Each row comes from the steps of one path. Every step used is in the known rows, and no mark comes twice. Write the path behind each row, first mark first.
Known rows:
zabob divi tagu: [+0.63, -1.67, +2.62, -1.42, -0.65, -1.20, +2.04, +0.36, +0.77, +0.52, -0.74, +1.63, +2.72, +0.39, +1.16, +1.90, -0.43, +0.97, +2.20, -0.79, +4.22, +0.82]
merofaf zabob: [+2.51, -0.52, +0.50, -1.70, -2.60, +3.13, +0.73, -0.94, -2.85, +3.90, -0.68, +2.61, +1.13, +0.78, -2.74, -0.45, -0.02, -1.84, -0.35, +0.78, +1.42, +1.07]
pobog pobi tagu divi: [-4.99, -0.29, +3.08, -2.32, -5.18, -0.59, +2.51, -4.26, -2.72, -0.91, -0.99, -0.69, +0.13, +1.39, -2.69, +0.18, -0.11, -2.38, -0.02, +0.43, +4.84, +0.03]
zabob nomiris tagu pobi: [-2.33, +0.52, -0.14, +2.95, -3.78, -1.72, +0.20, +1.09, +2.57, +4.61, +1.20, +2.09, +4.69, -1.24, -1.12, -3.13, -0.65, +0.31, -1.48, +2.29, +4.84, +2.57]
divi tagu nomiris: [-1.46, +0.63, -0.95, +1.00, -1.72, +0.17, +1.71, -0.26, -1.42, +3.24, -0.06, +2.60, +6.17, +1.88, +0.84, +1.41, +0.76, +1.16, +1.67, -1.16, +4.38, +0.60]
pobog pobi tagu nomiris: [-4.52, +0.19, -0.15, +0.01, -5.49, -0.74, +2.57, -3.98, -2.03, +1.67, +1.43, +0.42, +2.53, +1.33, -1.44, -0.84, -0.05, -0.95, -0.64, -0.92, +3.80, -0.30]
divi tagu pobi pobog zabob: [-1.26, -0.80, -1.45, -0.62, -2.07, -2.43, +1.59, -0.72, +0.08, +0.48, +0.77, +1.67, +2.88, +1.08, -0.10, +2.15, +1.04, +2.13, +1.34, +3.78, +3.07, +0.09]
pobi pobog zabob divi tagu voki: [+2.67, -1.50, +1.99, -2.64, -1.74, -3.20, +3.26, -1.66, -1.79, -0.53, -0.60, +3.53, -1.66, +1.15, +2.35, +4.14, -1.35, -0.72, +1.78, +1.06, +1.97, +1.58]
tagu pobi merofaf zabob: [+0.49, +1.18, -2.57, -2.54, -3.84, +1.70, +0.57, -0.57, -2.59, +4.49, -2.23, +1.63, -0.31, +1.22, -2.69, -2.82, +0.60, -2.10, -0.04, +1.06, +0.99, +1.34]
tagu pobi: [-2.90, +0.45, -0.03, +0.47, -4.24, +0.78, -1.03, +0.07, +0.01, +4.13, -0.50, +0.55, +3.37, +0.53, -0.50, -0.88, +0.60, -0.38, +0.84, +0.64, +2.18, -1.65]
nomiris tagu: [+0.25, -0.58, +2.78, +2.05, -2.95, +0.57, +2.50, -0.69, -0.99, +3.98, +0.14, +0.44, +3.17, +0.33, -1.65, -0.20, +0.11, +0.39, +0.42, -1.05, +4.35, +1.73]
pobi tagu divi: [-3.13, +0.09, +1.37, -1.58, -4.26, +0.68, +3.57, -2.53, -3.94, +1.30, -1.98, +0.45, +0.60, +1.66, -1.23, +0.12, -1.15, -2.72, +1.56, +0.83, +5.18, +1.55]
nomiris zabob divi: [+0.88, +0.29, +5.16, -2.13, -1.05, +2.06, +1.94, -0.90, +1.95, +2.90, -0.58, +1.37, +0.78, +1.49, -0.64, +1.63, +1.79, -1.08, +1.60, -0.68, +3.02, +2.30]
nomiris zabob: [+0.51, +1.31, +3.29, -0.78, -1.29, +2.98, +1.13, -1.27, -0.23, +4.67, -0.94, +0.56, +2.28, +2.91, -2.58, +1.19, +2.43, -1.14, +0.91, +0.10, +3.57, +1.98]
nomiris tagu pobi pobog zabob: [-1.34, -0.68, +0.49, +1.46, -4.14, -1.71, +2.87, -1.29, +0.50, +2.17, +2.07, +1.39, +2.13, -0.60, -0.94, +0.56, +0.78, +1.59, +0.09, +2.72, +2.65, +1.28]
zabob nomiris: [+1.48, +0.12, +0.38, +0.50, -3.37, +1.57, +0.11, -0.52, -0.36, +5.37, +0.35, +2.65, +3.03, -0.08, -0.54, -1.16, -0.94, -2.44, -1.46, +1.16, +3.64, +1.29]
zabob nomiris tagu: [+1.14, -0.17, +1.55, +2.53, -2.88, -0.23, +1.86, -0.03, +0.61, +4.90, +1.04, +2.29, +3.78, -0.83, -1.30, -1.78, -1.03, -0.64, -1.69, +1.05, +5.36, +3.74]
pobi pobog zabob: [+2.47, -1.25, +1.09, -0.90, -3.62, +1.56, +2.79, -3.00, -2.42, +2.99, +1.18, +1.86, +0.58, +0.61, -0.44, +2.55, +0.49, -1.19, +0.16, +1.60, +1.39, +0.03]
divi tagu: [+0.29, -0.67, +0.96, -0.14, -0.98, -0.18, +1.36, -0.02, -1.49, +2.14, -1.25, +0.85, +3.96, +2.02, -0.74, +1.39, +0.41, +0.97, +1.57, -0.05, +4.83, +0.59]
merofaf zabob divi tagu pobi pobog: [-0.45, -2.99, -2.31, -2.35, -1.51, -2.49, +1.23, +1.23, -0.52, +0.03, +1.04, +3.15, +1.23, -0.37, +1.24, +0.88, +0.76, +1.45, +1.32, +3.65, +2.73, +3.23]
pobog pobi tagu nomiris zabob divi: [-4.21, +0.83, +3.38, -2.11, -3.18, -0.95, +3.68, -3.78, +1.78, +0.15, +1.60, +0.94, +0.90, +1.72, -1.27, +0.35, +1.60, -0.69, +0.28, -0.72, +4.20, +2.65]
merofaf pobi tagu divi: [-4.66, +1.30, +2.25, -2.38, -3.54, +1.01, +2.64, -2.48, -1.96, +1.84, -1.35, +0.18, +0.15, +2.79, -2.09, -1.53, -2.39, -3.32, +1.20, +2.12, +4.05, +0.67]
pobog pobi: [-1.20, -0.60, +3.41, -0.63, -4.35, +1.04, -0.37, -2.71, -0.72, +2.31, +0.13, -0.40, +2.01, +0.80, -2.30, +0.58, +1.22, -0.90, -1.00, -1.18, +2.24, -2.12]

Which path is each row?
[+0.15, +0.36, +2.01, -1.86, -4.58, +1.18, +1.10, -3.65, -2.33, +3.19, -1.55, -1.19, -0.37, +1.72, -2.50, -0.33, +1.29, -2.12, -0.87, -2.21, +2.57, -0.69]
pobog pobi merofaf
[+0.39, +0.40, +2.34, -1.65, -0.93, -0.90, +3.76, -1.21, +2.78, -0.30, +0.60, +4.55, +3.80, -0.13, +1.47, +2.70, -0.48, +1.26, +1.84, -1.04, +2.29, -0.27]
pobog zabob divi tagu nomiris
[-1.45, +1.52, +1.20, -3.03, +0.20, -2.00, +2.19, +0.50, +2.63, +1.41, -2.57, +0.42, +0.83, +2.72, -0.58, +0.16, +2.40, +1.03, +2.77, +0.49, +4.80, +3.81]
nomiris zabob divi tagu pobi merofaf
[-2.79, +2.18, -0.10, -0.24, -2.40, +1.10, +4.11, -2.53, -1.70, +4.17, +0.27, +1.31, +2.49, +3.48, -1.74, -0.33, +1.16, -1.15, +1.27, +0.35, +5.10, +3.97]
pobi tagu nomiris zabob
[-0.79, +1.39, +1.48, +1.55, -3.34, -1.97, +1.43, -0.22, +4.43, +2.71, +1.40, +3.30, +3.71, -1.78, -2.48, -2.36, -1.02, +0.40, -1.87, +3.13, +3.44, +1.39]
pobog zabob nomiris tagu pobi
[+0.53, -0.08, +0.25, -1.81, -3.18, -1.12, +3.02, +0.22, +0.50, +2.20, -1.03, +2.07, -0.96, -1.08, -1.54, -3.00, -0.29, -0.33, +0.23, -0.06, +2.36, +4.14]
nomiris tagu pobi merofaf zabob divi
[+1.09, -0.35, +2.98, -3.18, -0.94, -2.94, +2.24, -1.55, +0.10, +0.03, +0.04, +3.23, -1.92, +2.29, +1.47, +2.50, -2.62, -1.08, +1.39, +2.36, +0.80, +0.87]
merofaf pobi pobog zabob divi tagu voki
[+0.31, +0.57, +2.84, +1.74, -3.80, -0.93, +1.65, -0.86, -3.07, +4.42, -1.55, +1.27, +0.90, +1.53, -0.90, +0.20, -1.16, -1.49, +0.45, -1.61, +3.27, +1.96]
nomiris tagu voki
[+1.28, +1.47, -3.71, -1.92, -3.70, +0.83, -0.21, -0.07, -1.02, +5.57, -1.28, +3.43, +0.26, -0.01, -2.32, -4.41, -0.53, -3.19, -2.08, +3.01, +2.03, +3.24]
tagu pobi merofaf zabob nomiris
[+0.67, +0.01, +4.34, -2.26, +1.38, -0.56, +2.58, +0.28, +2.33, +0.65, -1.10, +1.41, +2.31, +2.33, -0.64, +2.36, +2.00, +1.13, +2.53, +0.06, +5.18, +3.29]
nomiris zabob divi tagu
[-1.25, +0.05, -0.45, -2.20, -1.92, -2.56, +1.66, +0.66, +1.00, +1.13, -2.42, +0.65, +1.27, +0.91, +1.33, -0.40, +0.21, +0.77, +2.44, -0.50, +3.92, +1.22]
zabob divi tagu pobi merofaf
[+1.57, +0.18, +1.82, +1.00, -2.29, -0.61, +3.06, -1.95, +2.10, +3.94, +3.50, +3.17, +1.46, -0.11, -1.78, -1.38, -1.97, -1.09, -2.52, +4.54, +3.08, +3.57]
merofaf pobi pobog zabob nomiris tagu
[-1.19, -0.19, +2.51, -2.28, -1.18, -2.79, +1.50, +0.32, +4.66, -1.67, -0.51, +2.47, +2.47, -0.51, +0.18, +1.22, -0.48, +2.05, +1.98, +1.40, +2.40, -1.49]
pobog zabob divi tagu pobi
[-4.29, +3.50, +0.83, -0.81, -1.52, +1.54, +3.14, -2.37, +0.18, +4.57, +0.97, +1.00, +2.33, +4.56, -2.59, -1.92, -0.05, -1.60, +0.93, +1.68, +3.95, +3.10]
merofaf pobi tagu nomiris zabob
[-2.80, +0.64, +2.62, -1.80, +0.36, -2.15, +0.75, +1.51, +4.44, +0.44, -0.95, +1.18, +3.14, +1.84, -0.38, +1.19, +2.44, +2.22, +2.71, +1.41, +4.64, +2.29]
nomiris zabob divi tagu pobi
[-2.37, +1.13, +1.49, -1.47, -2.23, +0.34, +4.87, -2.14, +0.61, +2.24, +0.75, +2.18, +1.34, +1.90, +0.26, +0.10, +0.60, -1.07, +1.85, -0.31, +4.47, +4.30]
pobi tagu nomiris zabob divi
[-2.12, +0.10, +4.21, +0.78, -3.42, +0.85, +2.94, -1.27, -1.55, +2.40, -1.29, +1.30, +3.13, +0.26, -1.28, +0.80, +0.27, -0.90, +0.97, -0.77, +4.95, +2.22]
nomiris tagu divi
[+0.70, -0.46, +2.33, +0.38, -3.64, -0.66, +4.30, -2.60, -0.44, +1.88, +1.60, +4.20, +1.67, -1.14, -0.78, +1.33, -0.52, -1.93, -1.54, +3.59, +4.78, +4.61]
pobi pobog zabob nomiris tagu divi
[+0.72, +2.34, -0.01, +0.34, -3.66, -1.93, +2.86, -1.11, +2.75, +3.74, -0.35, +2.53, +1.26, -0.94, -2.63, -3.37, -1.06, -0.75, -1.78, +2.04, +3.61, +2.81]
pobog zabob nomiris tagu pobi merofaf
[+2.09, +1.20, +0.42, -1.61, -2.88, +0.95, +3.89, -1.34, -2.61, +3.86, -1.86, +4.15, -0.06, -0.18, -3.27, -2.63, -0.92, -3.78, -2.00, +1.64, +4.79, +7.08]
pobi merofaf zabob nomiris tagu divi
[+1.83, +0.43, +0.71, -0.95, -2.65, +1.28, +1.17, -2.43, +1.12, +4.50, +2.73, +3.44, +0.89, +0.61, -1.05, -0.77, -1.85, -2.67, -2.24, +4.93, +1.29, +1.14]
merofaf pobi pobog zabob nomiris
[-0.18, -0.14, -2.02, +0.09, -4.44, -0.65, +0.51, -1.26, +1.17, +3.63, +2.31, +3.50, +2.09, -0.95, +0.08, -0.41, -0.24, -1.26, -1.68, +4.87, +1.87, +0.91]
tagu pobi pobog zabob nomiris
[-1.39, +2.53, +1.56, +0.31, -2.06, +3.24, +1.68, -1.53, -0.23, +5.69, +0.19, +2.31, +4.43, +2.84, -1.00, +1.21, +2.86, -0.90, +1.08, -0.98, +3.06, +2.08]
tagu nomiris zabob
[+0.93, +0.02, +1.93, -1.46, -2.91, +1.92, +1.80, -2.91, -0.43, +3.55, +1.74, +1.62, +0.20, +1.66, -1.24, +0.92, -0.80, -1.52, -0.22, +2.91, +0.35, -0.67]
merofaf pobi pobog zabob
[-0.07, -1.47, -3.51, +1.72, -3.67, -1.69, +0.96, +0.69, -0.84, +4.43, +2.90, +3.95, +2.44, -1.48, -1.40, -2.76, +0.09, -0.20, -2.68, +5.39, +3.82, +6.16]
merofaf zabob nomiris tagu pobi pobog
[+2.31, -0.92, +4.23, -2.77, -0.26, -1.31, +3.32, -0.93, +2.73, -1.33, -0.62, +2.79, +1.55, +0.01, -0.09, +2.57, -0.75, +1.18, +1.84, -0.06, +2.82, -0.39]
pobog zabob divi tagu
[+0.21, +0.78, +1.11, -3.64, -1.45, -2.60, +2.96, -0.75, +2.84, -0.67, -2.18, +1.77, +0.17, +0.46, -0.03, +0.27, -0.39, +0.90, +2.11, +0.31, +2.56, -0.06]
pobog zabob divi tagu pobi merofaf
[+4.10, -0.93, +0.18, -4.40, -0.24, -0.29, +3.53, -0.40, -1.83, +0.98, -2.47, +2.67, -1.20, +1.08, -0.98, -0.01, -0.54, -0.79, +1.24, -0.26, +3.26, +3.79]
pobi merofaf zabob divi tagu
[-1.54, +2.22, +0.75, +0.05, +0.38, +0.72, +2.21, -0.40, +0.28, +3.42, -0.23, +2.35, +5.89, +3.81, -0.99, +2.12, +3.01, +1.31, +1.92, -0.30, +5.18, +3.18]
divi tagu nomiris zabob
[+0.87, +0.21, -0.81, -3.75, -3.51, +0.83, +1.21, -0.24, -0.52, +2.75, -1.82, +2.48, -1.79, -0.34, -0.79, -2.37, -0.15, -2.01, +0.57, +0.31, +0.56, +1.68]
tagu pobi merofaf zabob divi
[-2.97, -1.59, -1.22, +2.93, -4.71, -1.73, +1.54, -0.08, -1.50, +4.01, +1.99, +0.23, +3.28, -0.09, +0.30, -0.17, +1.32, +1.51, +0.49, +1.92, +4.12, +2.61]
nomiris tagu pobi pobog
[-2.50, -1.29, -2.37, +0.93, -5.06, +0.16, -0.06, -0.56, -2.36, +4.39, +1.17, +0.43, +2.43, +0.54, +1.10, +0.45, +1.37, -0.31, +0.73, +2.14, +2.44, +0.31]
tagu pobi pobog
[+1.07, -1.32, +2.97, -3.03, -0.02, -1.51, +3.17, -1.34, +2.37, -0.36, +1.62, +2.42, +0.29, +1.09, +0.76, +2.31, -1.30, +0.75, +1.42, +2.90, +1.98, +0.64]
merofaf pobi pobog zabob divi tagu
[+2.85, +1.32, +0.86, -1.28, -3.99, -2.03, +1.47, -2.61, -2.96, +3.75, -1.29, +3.10, -2.82, +0.69, -4.20, -3.26, -1.42, -3.98, -4.10, +0.50, +2.79, +5.26]
pobog pobi merofaf zabob nomiris tagu voki
[+4.25, -0.62, +0.89, -4.24, -2.71, +2.27, +3.01, -1.51, -2.30, +3.12, -1.88, +2.57, -2.66, +0.05, -0.90, -1.02, -0.55, -3.11, +0.30, -1.12, +1.02, +2.77]
pobi merofaf zabob divi
[+0.31, +0.79, -3.21, -2.71, -1.34, -0.95, +0.97, +0.59, -2.08, +2.22, -2.68, +1.57, +1.17, +2.04, -2.61, -1.88, +0.77, +0.02, +0.88, +1.80, +3.24, +2.51]
divi tagu pobi merofaf zabob
[-4.21, +1.95, -1.02, +0.15, -3.65, +0.94, +2.63, -2.17, -1.37, +4.48, +1.12, +1.29, +2.67, +2.68, -0.79, -2.55, -2.23, -1.76, +0.69, +0.83, +3.06, +0.48]
merofaf pobi tagu nomiris
[-4.59, +1.86, +1.57, -0.90, -3.35, -0.01, +3.09, -4.09, -0.36, +1.98, +1.21, +0.13, +2.22, +3.24, -3.16, -0.14, +2.34, -0.74, -0.26, -0.07, +4.69, +2.27]
pobog pobi tagu nomiris zabob
[+0.38, +1.35, +4.58, -0.06, -2.89, -0.09, +3.65, -1.91, +1.91, +1.55, -0.07, +4.26, +2.60, -1.24, -2.43, +0.00, -1.33, -1.92, -1.38, +2.02, +4.41, +2.79]
pobog zabob nomiris tagu divi
[-0.91, +1.52, -1.55, +1.77, -4.00, -1.73, +1.62, +0.18, +0.79, +5.60, -0.47, +1.37, +2.37, -0.29, -1.35, -4.13, -0.50, -0.92, -1.47, +1.17, +5.18, +4.09]
zabob nomiris tagu pobi merofaf
